Each row comes from the steps of one path. Every step used is in the known rows, and no mark comes twice. Write the path behind each row, first mark first.
In the rows, 128 means zero.
Known rows
N > L: [129 110 152 140 108 130 108 131 117 138 120 145 185 105 121 120 108 119
 153 156 111 146 137 140 142 102 143  99 129 141]
R > Y: [155 111 129 113 130  84 141 118 128 135 155 149  97 145 118 140 153 114
 116 126 169 152 145 113 143 148 132  91 124 129]
B > P: [131 148 170  94 132 114 116 159 109 107 117  92 152 101 130 141 141 140
 123 141 109 122 113 108 165 116 105 125 103 124]
B > P > L > Y > R: [162 118 144 106 106  46 120 139 140 161 162 147 164 109 102 119 131 157
 124 110 159 168 163  90 135 118 117 158 154 117]
F > P > L > Y > V: [171  91 123  89 112  85  77 112 117 127 148 135 162 100  93 120 143 148
 137  98 151 160 148  89  98 112 123 149 160 120]
N > F: [118 115 139 126 149 127  97 149 116 134 121 113 142  72 107 138 121 141
 142 153 120 125 124 121 135 102 142  87  91 122]
H > P > L > N > F: [135 108 160 151 134 114  52 167  94 171 124 141 164  42  54 130 129 129
 156 144  79 132 119 160  72  73 166  66  95 137]
V > Y > R: [148 121  84 107 122 103 186 128 154 158 177 142 129 142 158  75 111 157
 118 125 146 139 140  57 153  88  96 158 180 125]
B > P > H: [120 140 189 107 140 109  96 151 107 114  85  96 174  82  93 128 182 128
 144 121  90 129 125 130 158 105  88 129  93 136]
R > N > H > P: [135 137 156 184 138 132 104 158 118 170 132 143 131  95  85 117 123 150
 152 137 137 116 109 165  80 116 161 113 118 132]
P > L > Y > R: [161 108 123 124 104  53 126 123 150 171 168 165 152 124 101 111 124 151
 126 104 169 171 172 101 115 125 129 159 167 119]
N > R > Y: [146  96 134 110 129  80 118 118 113 144 134 161 110 134 114 166 144  99
 141 147 162 166 159 124 147 138 140  71 119 116]
V > Y > R > N > H > P > B: [121 147 145 151 146  99 111 158  84 178 147 158 121  78  80 106 139 150
 161 123 131 118  57 120  97  88 128 128 140 126]
L > P > F: [127 110 145 123 121 158  75 148  97 169 159 119 137  80  54 138 115 115
 146 119 112 130 101 145  77 103 133 101 145 126]
R > N > B > P: [148 142 190  97 152 102  94 190  67 133 115 107 131  55  90 154 156 163
 132 132 112 114  89 120 150 114 121  84  77 134]
L > Y > V: [175 102  97  92  98 109 115  94 144 126 150 117 111 123 127 133 122 151
 113  80 187 152 150  78  99 133 137 160 170 129]
Y > R > N > B: [157 124 139 135 146  97 118 170  94 184 148 155 101  72  86 121 126 166
 130 109 149 121 110 113 114 121 137  88 114 140]
F > P: [123 122 146 111 158 126  92 164 101 119 114 135 157 106 110 125 116 137
 150 161 101 120 120 125 128 108 105 106 122 118]
H > P > R > N > B: [129 124 164 149 150  96  70 178  61 174 118 168 106  55  59 156 164 158
 161 131 126 124 104 156  82 108 159  83  93 145]
H > P > R: [ 97 133 146 153 125  99  81 145 104 149 115 162 135 103  97 149 155 131
 163 150 119 139 138 148  86  98 143 137 127 134]
B > P > R > Y > E: [151 104 129  78 134  67 129 104  89 133 149 135 113 109 114 159 164 126
 106 118 174 158 152 119 169 127 109 123 136 126]
H > P: [115 146 121 167 121 149 118 147 126 143 138 143 124 113 130 138 125 140
 141 153 147 113 113 139  91 113 158 134 147 139]
Y > R > N: [182 142 131 143 122  94 149 157 141 195 180 155  98 129  84  77 111 150
  97  89 152 129 133 113 101 132 127 135 146 146]
N > L > Y > R: [163 104 120 126  92  77 132 126 154 172 156 161 151 120 121 119  84 154
 130 121 179 169 174  94 127 119 141 139 175 131]
Y > R > N > H: [162 119 159 150 140  89 128 144 136 187 140 136 135 105  77  81 107 150
 132 101 134 135 133 131 118 126 118 114 113 118]
V > Y: [138 114  99  99 136 130 166 122 126 121 147 129 132 144 154 105 144 146
 133 138 117 136 118  98 150  90 112 143 155 126]
P > R > N > H: [141 110 187 145 150  77  86 142 104 169 105 140 143  96  50 111 145 136
 157 110 101 147 135 168 106 120 125 105  83 117]
R > N > L > Y > E: [186  91 113 113 106 107 127 101 105 159 154 150 129 108 100 146 108 153
 108 101 191 163 153 158 121 135 164 140 174 143]
H > P > R > N: [147 142 161 161 130  92  90 168 100 183 144 170 104 108  51 121 158 140
 136 116 123 134 124 168  61 114 155 128 120 151]
P > F: [113 123 151 121 147 156  85 139 108 133 146 117 141  90  77 123 132 118
 136 129 108 124 103 129 120 117 123 121 119 125]
H > P > F: [102 137 145 152 141 173  76 155 106 144 155 130 136  79  78 131 129 127
 146 150 122 112  92 139  89 105 148 126 134 134]

Which path is each row?
[187 133 111 124 127  95 174 153 139 191 192 156 100 139 102  62 122 161
 100  95 145 134 125  93 115 108 117 144 163 145] : V > Y > R > N
[119 132 144 122 115 111  87 143  67 167 130 140 114  85  74 159 134 113
 157 107 121 126  65 146  78 108 130 103 143 128] : L > P > B
[141 111 160 113 174 100  91 180 102 162 119 136 174  60  57  80 153 156
 159 138  87 131 127 111 132  64  86 100 109 134] : V > Y > R > N > F > P > H
[183  88 109  88 104  95 104 100 120 153 150 138 100 115 108 133 125 105
 119  94 162 159 153  81 104 118 130  86 149 132] : L > N > R > Y > V
[108 130 144 176 135 139 105 141 124 146 114 133 149  95 118 132 118 143
 164 157 135 118 116 150 101 108 152 118 123 120] : N > H > P
[198 122 142 137 113  56 126 150 135 201 185 174 118 124  55  90 132 156
 107  78 163 159 151 128  85 137 143 146 152 139] : P > L > Y > R > N
[142  99 163 131 138 103  58 157  96 164 119 132 166  49  53 125 131 124
 149 131  70 140 126 154  90  81 151  63  85 130] : P > L > N > F
[148  86 170  96 156  46  59 160  81 156 121 166 125  84  50 153 156 115
 154 147 110 165 154 129 110 100 124  42  90 124] : L > N > F > P > R > Y
[151 120 156 119 171 103  81 199  99 166 141 140 149  62  66 100  99 161
 142 156 110 119 119 110 118  89 115  78 103 124] : Y > R > N > F > P
[159 137 163  85 149  90 128 190  81 147 142 115 133  64 109 124 148 179
 128 131 120 120  93  80 165  91 103 100 106 133] : V > Y > R > N > B > P
[147  98 141 140  80 132 100 142 103 181 136 143 168  98  95 140  92 117
 161 137 120 150 131 157  86  89 153  80 160 142] : N > L > P
[132 111 149 136 112 123  96 134 109 168 107 126 151  94  70 132 155 114
 157 101 110 140 135 162  86 101 118 112 137 141] : L > P > H
[104 113 167 108 154  82  60 159  84 129  96 154 162  97  80 138 147 129
 171 156  83 144 142 137 116  93 101 114 107 117] : F > P > R
[110 130 195 104 155 107  79 162  78 116  71  99 172  46  89 150 189 140
 160 129  90 124 112 128 163  98  95 100  74 134] : N > B > P > H
[147 103  68  88 134 140 180  90 110 125 162 124 122 130 162 115 130 150
 106 121 157 134 124 110 164  99 110 162 181 128] : V > Y > E
[168 134 176  91 139  73 102 187  86 153 133 120 124  59  88 154 140 181
 125 118 148 132 112 100 143 120 126 100 101 131] : L > Y > R > N > B > P
[149 110 192 139 128  90  65 171  81 169 120 174 183  85  50 108 127 128
 164 150  83 155 136 164 108  89 136  84 111 149] : F > P > R > N > L
[114 118 170 121 162 119  77 154 100 124  83 130 179  87  78 114 161 126
 165 138  84 128 131 144 130  99  89 113 107 130] : F > P > H
[155 104 172 124 132  98  56 162  84 160 116 157 178  85  49 108 133 112
 151 121  48 143 126 167  73  87 124  83 116 131] : F > P > L > N
[162  79 163 104 135  60  69 143  82 162 126 180 144 104  61 153 146  90
 158 147 108 175 157 149 111 110 134  39 112 117] : F > P > L > N > R > Y
[161  99 144 123 108 139  95 162  97 209 193 144 159  75  41  91 100 131
 146 121 112 147 105 125  84  68 132  96 171 143] : V > Y > R > N > L > P > F
[150  98 128 113 120  75  97 102 121 146 148 139 118 103 103 123 157 126
 140 108 172 156 150  81 107 111 123 115 137 126] : N > H > P > R > Y > V
[ 92 119 165 159 136  92  70 141 103 151  97 153 156  88  86 145 150 134
 181 153 109 142 139 157  94  94 138 125 108 119] : N > H > P > R
[101 125 192  91 148  69  62 168  62 122  84 124 157  57  91 174 176 144
 167 148  90 140 123 122 150  93 106 101  75 122] : N > B > P > R
[199 128 127 133 113  74 142 150 146 197 181 162  90 133  75 100 111 164
  97  78 180 149 149 117  87 145 145 144 159 143] : L > Y > R > N
[145 109 142 146 109  81  86 128 119 146 142 168 157 110  84 156 158 146
 152 129 157 165 149 159  80 125 172 148 150 125] : H > P > L > Y
[177 115 138 138 107 104 145 152 125 187 171 167 161 115  99  67 104 146
 130 129 124 151 134 112 131  86 134 112 157 155] : V > Y > R > N > L
[101 140 163 107 165 108  69 163  57 122 106 144 141  78  82 141 140 123
 165 144  95 114  62 128 121 106 102 105 113 116] : F > P > B
[167 104 161 124 153  62  79 181  75 184 145 176 138  55  49 128 142 174
 152 119 140 143 122 126 102 112 138  84 115 129] : F > P > L > Y > R > N > B
[130 144 159 158 135  81  85 155  89 183 137 164 112  73  60 137 131 152
 159 110 160 129  77 139  75 118 152 127 137 124] : L > Y > R > N > H > P > B
[143 109 185 113 139  97  51 174  86 153 113 115 178  35  54 132 138 129
 146 137  60 136 118 144 110  74 138  61  72 128] : B > P > L > N > F
[160 120 186 112 116  90  71 159  89 152 119 130 174  82  61 119 149 114
 134 107  53 143 122 156  95  93 124  95 105 136] : B > P > L > N
[149 121 152 134 152 114 101 166  76 161 126 147 102  71  80 143 146 156
 139 117 131 117  98 144 109 126 149  76  95 141] : R > N > B
[142 127 190 114 156  81  65 187  86 160 123 120 138  49  47 135 153 151
 140 136  97 133 119 137 120  94 136  83  63 134] : B > P > R > N > F
[185  88 143  95 104  78  64 128 106 152 140 149 153  90  70 121 122 152
 142 101 150 170 156 101  85 102 137 128 156 139] : F > P > R > N > L > Y > V
[166  99 150 137 100 105 117 148 111 209 142 151 174  88  58  86 139 131
 158 103 108 157 139 141  93  67 116 106 163 158] : V > Y > R > N > L > P > H
[157 108 159 134 113 100  79 139 101 166 126 153 159  99  60 111 141 106
 136 100  65 147 132 169  72 101 139  97 121 138] : P > L > N
[156 106 160 138 104 138  77 165  99 213 184 145 157  66  28 103  92 122
 144 116 117 143 110 140  72  87 141  88 157 145] : Y > R > N > L > P > F
[115 111 154 109 175 126  68 181  91 124 108 123 169  62  94 133 110 147
 162 182  95 117 116 120 134  87 116  72  91 113] : N > F > P
[150 107 173 120 163  83  65 177 106 167 108 141 165  55  35 111 145 157
 157 124 116 143 146 131 109  94 110  99 106 132] : L > Y > R > N > F > P > H
